Each row comes from the steps of one walk. Every step used is in the known rows, and no mark comes twice. Write the walk behind each row, first mark first.
In the rows, 128 means zero.
Known rows
vozenib -> pepif -> depu -> timi: [118 125 176 110 127 172 107 133 160 151 147 165 127  82 138  22 138 101
 108 173 124 156  93 171 123 170 148 124 108 119 110 147 112 158 105 116
 152 100 144 136 129 143 111 106]
ragom -> vodefi: [126 179 132 108  95 139 136 144 158 145 140 151 131 102 130 117 169 104
  98 163  92 119  76 125 123 111 148 133 126 117 154 171 117 135 101 119
 158 140 133 134 171 177  90 138]
depu -> pepif -> vozenib -> beve: [111 155 148  91 152 188 102 142 152 171 155 171 116  83  86  60 154  74
  77 175  81 162  73 153 144 138 174 150 127 149  96 162 128 152 119 102
 163 115 116 128 137 166 127 131]
timi -> depu: [120 174 147 115 109 133 114 127 168 149 132 160 137 111 131  65 166  86
 104 147 101 122  83 129 136 103 143 146 110 125 141 154 139 158  91  89
 142 139 154 111 180 174 122 124]
depu -> nasoz: [128 160 157 115 131 136 108 143 164 148 129 163 147  94 138  98 169 103
  95 154 119 120  79 118 137 114 156 141 155 122 139 155 132 148  96 107
 160 136 156 115 173 178 108 111]
vozenib -> pepif -> mutu -> timi: [139 142 201 108 126 152 115 159 156 136 123 158 123  99 139  61 147  94
 129 180 121 155 103 143 111 176 137 128 108 130 112 140  96 153  91 116
 146  94 138 135 128 117 102 117]
nasoz -> mutu -> timi -> depu -> pepif -> vozenib: [157 158 137 120 111 134  91 136 168 179 114 186 144  86 113   8 128  76
 116 163 123 137  76 127 115 102 143 205  83 128 136 148 141 150  67 111
 172 104 142  81 154 165 146 148]
mutu -> nasoz -> depu -> pepif -> vozenib: [142 166 129 115 122 133 104 138 176 157 137 163 151  63 122  54 135 105
  86 171 115 132  91 149 124 100 157 175 117 150 116 150 125 155  84 131
 163  90 136  84 142 187 137 137]
timi -> depu -> nasoz: [132 164 151 118 120 120 102 122 170 155 123 164 145 100 143  68 177  87
 100 153 120 122  78 115 139 106 160 159 145 123 139 155 144 157  80  93
 164 144 170 100 181 193 124 123]
mutu -> nasoz: [114 160 152 110 115 132 126 135 173 138 114 156 146  82 148  98 159 115
 105 149 119 121  95 139 118 113 162 145 114 139 132 147 124 156  93 113
 131 133 149 105 162 162 117 118]
vodefi -> zogo -> nasoz: [130 191 152 144 140 114 128 130 148 142 151 164 115 127 131 114 169 109
  93 134 125 101 107 155 126  73 127 147 141 141 181 154 112 128  76 110
 126 130 179 115 199 164 101 132]
pepif -> mutu -> nasoz: [132 147 167 121 122 132 124 143 164 137 113 150 125  94 159  84 157 104
 114 165 126 122  94 137 113 141 161 145 121 160 114 139 114 161  97 117
 130 100 147 108 156 146 109 105]
vodefi -> ragom: [117 165 145 117 116 147 144 149 151 142 149 162 142 115 133  98 142 109
 100 145  93 120  87 116 133  81 143 118 132 116 149 148 133 156 101 115
 158 141 153 128 172 168 100 143]
timi -> mutu -> pepif -> depu -> nasoz: [185 129 154 123 139 121  90 134 157 150 150 164  94  84 164  52 149  54
 111 162 146 167  96 150 137 150 175 161 150 112 131 136 133 145  94  94
 129 117 180  99 158 159 127  93]
nasoz -> depu -> pepif -> mutu: [151 170 151 114 120 142 106 153 150 149 149 152 116 106 128  49 146  93
  91 182 118 126  93 138 131 121 138 152 126 155 135 135 124 147 107 126
 152  64 131 117 144 160 103 108]
ragom -> vodefi -> zogo -> nasoz -> depu: [154 211 121 153 114  93 133 126 150 137 164 147 120 114 142 122 176 123
  81 152 126  90 115 154 112  52 117 153 131 129 211 168 112 119  71 126
 154 122 177 116 203 196  79 165]
ragom -> vodefi -> zogo -> nasoz -> depu -> timi: [155 198 122 161 137  87 128 125 150 144 157 159 139  94 131  91 172 117
  81 157 133  98 108 163 113  62 107 172 130 127 215 161 115 134  62 132
 160  97 179 100 198 215  89 156]
nasoz -> mutu -> pepif: [151 168 130 136 113 145 117 138 138 156 136 175 127  90 135  77 132  91
 113 148 123 139 104 153 114 102 139 161  83 122 153 147 122 151 110 107
 128 124 141 109 158 153 102 117]
mutu -> pepif -> depu: [152 135 151 120 130 151 102 127 150 144 147 164  92  85 147  56 139  88
 111 160 138 150 114 161 129 139 164 127 108 113 133 160 109 139 109 110
 124 124 156 128 143 134 123 104]
depu -> timi -> mutu -> nasoz: [131 162 145 114 125 109 119 146 175 146 112 164 154  77 142  59 151  74
 109 160 111 145  71 158 120 133 141 189 119 138 138 122 142 177  78 106
 123 101 156  75 168 184 136 103]
mutu -> timi: [130 163 166 105 121 132 114 156 170 138 117 165 136  96 127  83 158  94
 117 161 119 131  95 134 130 117 132 137  99 111 150 154 117 152  81 109
 141 128 143 117 157 153 124 122]
timi -> mutu -> nasoz -> depu: [144 195 132 119 105 104 114 139 177 135 136 150 143  91 165  76 160  85
  96 156 104 140  94 156 124 107 132 170 103 140 147 122 139 166  81 104
 122 106 156  78 174 189 120 126]
timi -> depu -> nasoz -> zogo: [122 145 160 126 134 113  86 134 174 170 115 167 149  98 156  73 176 101
  94 147 130 107  77 103 139 103 162 167 127 124 173 146 143 150  75  98
 135 127 176  97 178 194 115 118]
pepif -> depu -> timi -> mutu: [138 144 150 113 128 135 105 145 168 153 154 161 111  99 148  19 148  61
 107 166 114 148  71 166 141 152 136 161 115 120 137 129 136 161  95  98
 130  89 153 106 168 167 132  93]
pepif -> mutu -> timi: [142 147 180 114 131 130 110 165 160 137 119 159 111 107 139  67 152  88
 124 173 128 124  96 130 128 152 134 147 107 129 135 142 108 152  88 113
 142  93 140 119 154 139 111 113]
beve -> vozenib -> pepif -> mutu -> nasoz: [114 123 197  96 118 155 119 155 165 132 133 138 134  93 150  87 152  97
 108 174 116 154  98 167 102 197 172 128 104 169  64 135 104 174 110 108
 152 124 136 145 117 143 114 110]
pepif -> depu -> nasoz -> mutu -> timi: [167 125 160 133 117 131  93 144 172 153 106 178 119  76 178  43 151 111
 116 161 166 125 100 129 117 122 148 154 100 101 156 145 128 145  81 113
 158 113 171 105 154 151 116 120]
depu -> pepif -> mutu -> nasoz: [147 134 166 108 127 138 122 143 165 151 104 152 120  81 141  69 146 102
 110 173 139 126  86 125 110 133 182 159 137 168 106 132 123 159  97 130
 141  82 141 107 131 139 113  95]
depu -> nasoz -> mutu -> pepif -> vozenib -> beve: [153 151 138 132 155 164  86 131 139 174 143 193 122  60 133  62 149  72
  92 162 115 170  98 157 127 130 162 178 115 128 120 163 130 151 121  91
 162 135 142 101 152 182 112 139]
pepif -> depu -> nasoz -> zogo: [128 109 171 124 139 134  87 147 169 157 130 162 113  92 178  68 163 115
  91 156 149 106  87 123 137 125 170 136 131 113 161 150 124 134  93 116
 128 110 168 120 157 159 107  99]
nasoz -> mutu -> pepif -> vozenib -> beve: [136 165 129 127 143 180  99 133 134 170 159 188 111  70 117  54 135  68
  92 162  92 173 104 174 126 127 144 168  79 136 120 161 120 153 128  91
 142 129 124 109 147 162 112 144]
zogo -> nasoz -> mutu -> timi -> depu: [156 170 152 144 108 102 115 118 174 153 107 175 133 107 152  53 166  87
 118 148 145 128 103 157 109  67 121 188  59 128 196 129 132 151  56  91
 141 119 181  69 185 169 127 138]
vozenib -> pepif -> mutu -> timi -> depu -> nasoz: [163 125 203 115 128 127  93 131 168 150 105 159 136  96 160  38 162  86
 134 181 148 156  97 119 113 167 157 155 133 125 110 136 122 163  67 103
 173 110 175 110 143 147 117 122]

Write each row's walk
[133 145 161  93 147 157  84 129 173 173 124 179 118  69  92  22 156  56
  95 181 106 168  84 143 138 136 165 176 101 130 112 160 136 164  84  94
 168 119 143  98 131 177 157 147] => mutu -> timi -> depu -> pepif -> vozenib -> beve
[139 156 143 111 172 152  93 141 142 167 169 185 116  65  96  29 143  20
  98 173  83 202  80 191 141 170 144 195 114 132 113 140 134 175 107  82
 134 106 136  90 151 187 149 123] => depu -> timi -> mutu -> pepif -> vozenib -> beve
[164 166 142 152 126 124 126 120 138 155 141 174 116  94 140  85 148  92
 109 146 141 146 117 180 107  71 133 173  81 139 181 139 113 141  96 103
 126 117 166  91 169 161 101 122] => zogo -> nasoz -> mutu -> pepif
[137 165 161 112 113 117 106 135 179 146 108 166 135  99 132  53 163  84
 119 156 119 132  94 129 129 113 136 159  90 109 151 149 135 161  65  96
 145 136 162 102 166 166 137 135] => mutu -> timi -> depu
[164 165 131 157 134 133 111 123 141 166 159 183 119  88 127  69 132  81
 107 152 124 150 108 190 116  84 133 194  85 144 158 145 110 130  91  99
 138 114 156  83 173 167 118 136] => zogo -> nasoz -> mutu -> pepif -> vozenib
[120 180 139 128 127 130 104 143 162 142 151 168 159  84 123  49 157 101
  87 166 108 123  91 161 140 103 109 155 101 122 163 147 127 166  93 115
 154  90 139  97 166 203 117 121] => nasoz -> depu -> timi
[120 160 146  92 139 172  93 121 161 182 148 172 115  86  91  34 157  61
  83 168  83 161  73 144 150 131 175 167 119 148 100 160 144 163 107  88
 168 123 133 113 145 182 142 139] => timi -> depu -> pepif -> vozenib -> beve
[127 143 188 109 110 147 113 149 167 126 146 137 142  91 160  70 156 102
  98 182 116 153 111 182 105 178 151 134  89 166  81 135 104 173 105 113
 153 107 135 132 120 165 113 123] => beve -> vozenib -> pepif -> mutu -> nasoz -> depu
[129 183 148 143 142 111 113 128 166 141 152 165 146  89 128  59 168  96
  81 165 123 125 104 191 134  81 105 175  99 140 190 138 121 155  76 108
 147  82 165  80 177 206 117 123] => zogo -> nasoz -> depu -> timi
[ 98 165 153  99 142 183 105 142 156 160 164 171 114  92 111  74 163  76
  79 163  68 151  82 165 149 140 147 140 112 135 105 171 119 157 123  86
 156 137 117 130 159 173 119 143] => pepif -> vozenib -> beve
[ 97 151 190  88 107 173 121 158 156 138 156 147 146 108 113  98 153  86
  95 166  89 155  86 165 123 166 154 113 104 137  90 154 113 160 118  98
 157 149 126 160 132 161 113 118] => beve -> vozenib -> pepif
[136 173 146 109 107 113 125 144 174 140 123 153 140  96 152  88 159  82
 110 152 104 142  77 142 119 123 155 166 119 141 131 124 138 165  86  98
 117 124 155  91 172 162 124 111] => timi -> mutu -> nasoz
[124 155 147 111 160 177 101 137 142 160 164 177 108  72 102  72 149  60
  92 166  85 178 104 173 144 147 162 153 106 130 106 169 112 156 122  89
 138 137 128 122 143 169 129 141] => mutu -> pepif -> vozenib -> beve
[107 143 158 118 129 123 112 147 175 151 104 157 148  81 162 100 160 126
 100 147 126 109  92 133 117 102 164 156  97 134 164 140 119 154  84 121
 103 118 144 102 152 165 110 118] => mutu -> nasoz -> zogo
[138 195 133 121 122 113 104 153 163 142 158 163 148 100 128  40 156  60
  87 166  94 142  77 165 143 117 102 179 108 126 159 123 143 170  85 100
 135  81 142  86 181 206 121 117] => nasoz -> depu -> timi -> mutu
[139 195 142 159 155  99 110 128 153 144 157 170 136 101 125  67 163 112
  81 147 134 101 116 176 127  65  97 172 124 135 204 146 119 148  64 117
 139  88 179  89 197 204 108 136] => vodefi -> zogo -> nasoz -> depu -> timi
[120 149 189 109 116 167 123 149 144 141 148 150 122 114 138  69 145  97
 115 173 104 147  95 148 118 168 140 121 125 149  95 140 103 153 116 110
 146  99 130 147 142 124  89 109] => vozenib -> pepif -> mutu
[166 150 131 144 134 140  94 137 143 173 143 189 143  72 132  63 130  85
 108 155 124 147  91 141 125 112 154 188 122 123 128 156 126 142 100 106
 164 123 152  89 164 177 120 133] => depu -> nasoz -> mutu -> pepif -> vozenib
[156 163 142 122 144 115 109 147 153 153 142 176 135  87 112  50 145  50
 113 163 113 169  83 166 132 141 138 188 121 121 150 128 137 166  88 100
 118 101 147  87 163 177 135  98] => depu -> timi -> mutu -> pepif
[110 138 200  94 115 171 118 165 149 136 162 141 122 119 129  76 152  83
 103 176  97 154  86 166 124 196 151 118 111 157  72 145 102 160 127  99
 159 120 122 167 128 142 105 107] => beve -> vozenib -> pepif -> mutu
[135 178 131 112 123 148  98 144 158 161 166 164 142  86  99  46 139  89
  80 172  94 134  82 143 145 107 139 164 121 138 123 155 125 144  95 122
 170  90 127 106 151 184 127 139] => nasoz -> depu -> pepif -> vozenib
[140 125 169 110 123 140 109 126 178 146 129 159 134  65 172  19 138  86
 123 173 129 176  90 180 106 181 161 153 111 135 103 124 127 172  84 109
 128  95 159 100 132 146 128 100] => vozenib -> pepif -> depu -> timi -> mutu -> nasoz
[138 143 173 131 131 134 108 134 165 139 127 158 159  64 160  33 140 110
 111 186 135 148 113 172 102 165 132 157 104 156 111 132 109 177  89 128
 150  61 144  98 128 163 106 116] => vozenib -> pepif -> mutu -> nasoz -> depu -> timi
[164 130 135 145 131 147  99 125 146 161 139 186 111  67 149  13 122  91
 115 162 150 151 108 177 115 128 144 166  77 114 151 140 121 154 106 117
 134  94 150 101 145 153 117 101] => nasoz -> mutu -> pepif -> depu -> timi
[134 179 141 142 110 134 131 130 152 152 140 167 128 109 146  87 160 101
  98 141 122 117  94 167 115  65 121 162  87 146 182 138 123 136  94 102
 134 118 157 100 184 168  94 124] => zogo -> nasoz -> mutu
[126 175 148 107 127 124 116 154 161 152 144 166 142 104 121  52 158  58
 100 160  92 148  64 153 141 135 125 175 126 130 148 128 142 168  87  99
 134 100 142  99 178 184 125 101] => depu -> timi -> mutu
[144 173 138 109 115 127 112 133 176 145 116 153 151  68 134  66 150 113
  87 167 131 128 103 140 117  92 160 159 115 146 142 140 131 160  88 133
 147  97 147  91 137 180 119 119] => mutu -> nasoz -> depu -> pepif
[145 134 164 125 105 168 102 126 157 159 132 169 128  87 177  45 141 121
 108 163 142 146  92 148 103 141 156 131 116 120 123 147 123 142 111 111
 165 120 155 132 144 139  84 117] => vozenib -> pepif -> depu -> nasoz -> mutu
[119 103 201  93 124 171  97 145 170 142 150 148 124  91 153  70 157  96
  93 171 130 157  86 159 126 192 182 107 129 126  79 156 113 151 113 100
 174 148 154 157 126 157 118 106] => beve -> vozenib -> pepif -> depu -> nasoz
[133 136 173 105 123 152 105 139 162 153 156 162 118  92 144  10 140  65
 113 173 113 176  80 177 123 181 139 147 112 122 110 126 127 162  98 104
 134  91 146 125 140 144 120  98] => vozenib -> pepif -> depu -> timi -> mutu
[130 163 136 106 120 146  98 129 166 176 145 168 136  94  96  31 141  74
  99 160  95 138  68 125 141 118 165 177 128 143 112 157 140 150  87 104
 168 115 141 103 159 177 148 134] => timi -> depu -> pepif -> vozenib
[132 190 128 126 107 121 137 144 141 149 147 153 127 114 129 123 159 122
  99 145 104  95  91 111 118  95 141 134 151 114 167 175 118 127  91 126
 149 144 149 145 188 170  80 152] => ragom -> vodefi -> zogo
[137 168 140 130 110 136 110 145 157 160 121 173 148  93 155  82 160 109
  96 148 120 116  80 121 118  93 142 158 123 128 155 148 138 147 103 105
 159 128 148 106 176 178  91 121] => depu -> nasoz -> mutu
[160 172 141 113 125 123 116 148 149 145 149 160 116  99 127  81 146  54
 112 154 105 168  91 155 132 131 147 167 122 126 143 128 128 153  98  93
 114 126 147 102 167 160 124 106] => timi -> mutu -> pepif
[166 135 179 123 132 105  90 137 177 148 101 166 124  96 156  45 173  79
 123 174 152 124  91 107 130 142 155 170 133 125 135 143 133 162  66  98
 165 105 177  93 166 167 131 116] => pepif -> mutu -> timi -> depu -> nasoz
[174 162 148 135 113 104 110 117 173 166  97 176 129  99 127  36 154  85
 112 161 158 135  94 150 106  65 144 201  76 139 191 128 139 146  54 104
 154 101 178  65 156 163 132 127] => zogo -> nasoz -> mutu -> timi -> depu -> pepif
[121 159 144 103 131 161 108 149 158 167 153 169 135  92  94  60 136  87
  93 165  92 137  66 129 141 120 159 165 137 143 107 161 126 142 101 119
 169 109 124 120 151 167 128 125] => depu -> pepif -> vozenib
